Each row comes from the steps of one path. Every step used is in the known rows, and no mark comes twice. Write the path behind each row, first mark first.
In the rows, zero is written as 128.
Known rows:
firub todu devim zatodud siburuf vuvibi: [145  77 124  58 129  99 143 140 138 166 115 111 144 106 162 199 125  87
 104  90 119 135 119]
siburuf vuvibi devim: [112 119 121 144 130 183 104 116 126 136 134 167 112 144 128  73 119 166
 143 132 134 120 115]
devim vuvibi siburuf: [100 186 175 112 154 139 119 116 119  80 123 129 144 130 125 189 114 135
 133 113 143  92 186]
lukos firub todu devim dala: [137 110 127 165 123  75 134 154 175 106 123  87 163 109 112 196 190  94
 126 101 126 159 153]
siburuf vuvibi devim dala: [107 115 114 154 165 184 103 120 132 142 112 149 128 149 129  58 117 166
 131 136 119 124 168]
devim vuvibi: [108 193 158 108 182 103 149 113 126 118 123  91 152 125 110 199 119 119
 141 113 142 100 117]
nozev siburuf vuvibi devim dala: [115 144 112 175 118 150  96 102 117 109  92 152 132 127 142  13 120 165
 142 101 119 122 175]
dala devim nozev siburuf vuvibi: [153 157 136 171 123 162 123 135  72  71 142 170  84 140 123  80  99 147
 128 135 122 121  25]
dala firub todu devim: [132  97 111  84 111 119 144 122 109 146 177 130 108 152 148 159 132 145
 142 177 124 160  88]
firub todu devim nozev siburuf: [137 126 111  76 100 107 140 151 139 109 120 132 161 116 177 159 131  47
 102 103 132 146 112]
vuvibi devim nozev siburuf: [113 186 117 157  72 169 111 153 169  82 119 179 115 138 123  15 150 104
 115 150 141 137 148]
lukos firub todu devim zatodud: [145 112 149 157 110  78 135 155 185 117 137  87 146 104 103 214 195 104
 128  94 125 147 118]
dala firub: [113 114 129 147 135 138 139 107  99 133 185 114 116 154 100 147 120 202
 166 197 124 142  75]
devim nozev siburuf vuvibi: [120 179 139 182 156 172 119 114  75  78 120 135 164 135 123 128 124 130
 121 101 116 127 107]
zatodud siburuf vuvibi devim dala firub: [124  72  92 137 155 129 133  97  59 147  93 146 118 125 118 118 126 176
 127 135 118 160 199]
devim todu: [135 151 153 126 175  90 123 133 150 184 138  56 120 121 126 144  95 136
 124 129 125  75 166]
firub todu devim nozev siburuf vuvibi: [140 121 110  77 115 121 134 141 119 115 119 141 154 123 183 158 129  60
 103  94 127 145 112]
lukos firub todu devim nozev siburuf: [146 136 132 169  96  82 131 148 154  81 127 112 153 108 118 185 200  85
 124  87 129 159 129]
zatodud siburuf vuvibi devim dala: [121  75  94 139 154 121 132 105  75 141  77 140 136 111 119 121 120 156
 122 114 124 151 198]
zatodud siburuf vuvibi devim nozev: [127  92 103 137 141 134 135 106  60 126  93 159 128 114 118 138 128 145
 118 113 129 153 164]
siburuf vuvibi devim zatodud: [117 122 145 144 148 190 104 122 146 159 134 149 104 142 114  84 124 181
 134 125 118 108 119]
nozev siburuf: [113 148 127 174  94 104 120 110 127  89 114 116 160 103 125  81 110 151
 157 103 133 116 112]
dala firub todu devim zatodud: [135  98 127  84 123 125 143 126 122 162 177 116 102 150 139 168 134 155
 136 173 112 150  90]
lukos firub todu: [127 114 135 177 125  81 135 125 162  99 147  89 182  99 102 184 170 113
 148 115 133 155 130]
zatodud siburuf vuvibi devim todu firub: [139  86  94 116 150 127 137 104  69 157  93 140  89 123 131 140 128 136
 113 113 135 132 207]
nozev devim zatodud: [116 148 182 171 103 148 118 122 212 163 150  99 178 111  68  74 101 132
 154 147 128  83  57]

Write each row's path:
[130 107 112 124 132 118 135 179 152 134 113 102 107 154 122 172 153 134
 113 141 118 135 117] => todu devim dala firub
[103 128  94 127 119 155 117 144 183 140 124 144 121 150 130   8 133 135
 122 200 122 154 216] => vuvibi devim dala firub todu
[109 173 120 145  90 176 118 165 178  94 133 171 120 142 111  52 145 100
 113 167 145 137 132] => vuvibi devim nozev
[142  82 124  57 114  86 149 151 158 159 115 102 150  99 157 196 128  75
 103 100 124 136 122] => firub todu devim zatodud siburuf
[140 117 111  97 124 142 134 109  70 134 166 149 102 161 161 142 138 148
 133 156 112 163 102] => dala firub todu devim nozev siburuf vuvibi
[145 150 139 158 126 154 137 157 102  76 157 154  96 138 105 118  98 132
 125 160 131 123   4] => dala devim nozev
[144 166 149 119 139 112 143 135 107  99 144 141  74 134 112 127  97 139
 141 143 141 104  31] => dala devim vuvibi
[131  88 168 143 184 129 140 115 114 179 112  76 140  99  82 207 116 187
 123  96  98 107 122] => devim zatodud siburuf vuvibi
[141 110 132 158  99  74 135 152 174  99 138 101 151 106 112 203 192  94
 134  99 137 156 115] => lukos firub todu devim
[134  87 105 124 145 109 129 101  73 161  91 140 107 110 127 124 120 154
 121 110 129 135 193] => zatodud siburuf vuvibi devim todu
[105 192 176 144  98 148 109 102 164 105 136 150 173 126 105  76 102 104
 154 140 154  85 131] => nozev devim vuvibi siburuf
[162 139 145 131 134 103 125 149 126 147 155 118  53 132 125  91  79 151
 130 155 129  86  66] => dala devim todu
[145 154 128 134  98 141 125 172 118  90 108 148 104 144 139 174 162  97
 102  82 130 125  66] => todu devim nozev siburuf vuvibi
[145 149 133 111 182 127 139 142 145 178 142  59  84 146 133 175 111  98
 108 135 137  70 192] => devim todu firub
[111 196 165 141 116 124 129 101 170 132 136 122 176 122  93  83 107  95
 159 140 153  91  83] => nozev devim vuvibi
[118 146 118 168  94 148  98  99 113 105 108 165 119 124 142  20 120 165
 150  98 129 119 141] => nozev siburuf vuvibi devim
[115 143 124 151 145 202 106 123 111 122 133 173 116 154 127  84 127 149
 126 132 128 126 115] => siburuf vuvibi devim nozev
[128 127 128  43 111 101 135 144 145 114 120 136 149 119 182 189 125  58
 109 102 142 129 152] => firub todu devim vuvibi siburuf
[125  75  99 132 130 120 134 101  71 137  94 154 124 108 119 128 122 156
 130 114 133 148 162] => zatodud siburuf vuvibi devim
[104 100 108 139 205 130 138 117 122 149 128  72 182 144 126 119 102 155
 131 185  96 152 201] => devim dala firub todu
[133 130 119  40 123  83 149 143 149 133 121 117 153 116 175 192 128  51
 112 102 142 133 114] => firub todu devim vuvibi
[133 156 115 152 115 154 101 102 111 125 107 153  82 139 154  31 127 143
 133  98 129 103 185] => nozev siburuf vuvibi devim todu firub
[134 117 114  69 114 113 145 158 146 116 130 125 166 121 169 185 128  45
 101 116 135 146  98] => firub todu devim nozev
[125 162 127 118  98 126 107 156 202 163 130 134  77 135 130  26 128 118
 117 161 142  99 190] => vuvibi devim todu
[144  77 119  80 138 122 144 109  80 172 160 128  95 147 144 180 136 168
 132 156 107 159 111] => dala firub todu devim zatodud siburuf vuvibi
[125 120 170 166 118 143 123 102 161 175 128 111 170 105  74  89 105 143
 147 127 122  96  87] => nozev devim zatodud siburuf vuvibi
[129 118 127  71 115 129 134 117  97 127 169 146  99 158 159 169 135 145
 135 169 125 150 137] => dala firub todu devim vuvibi siburuf
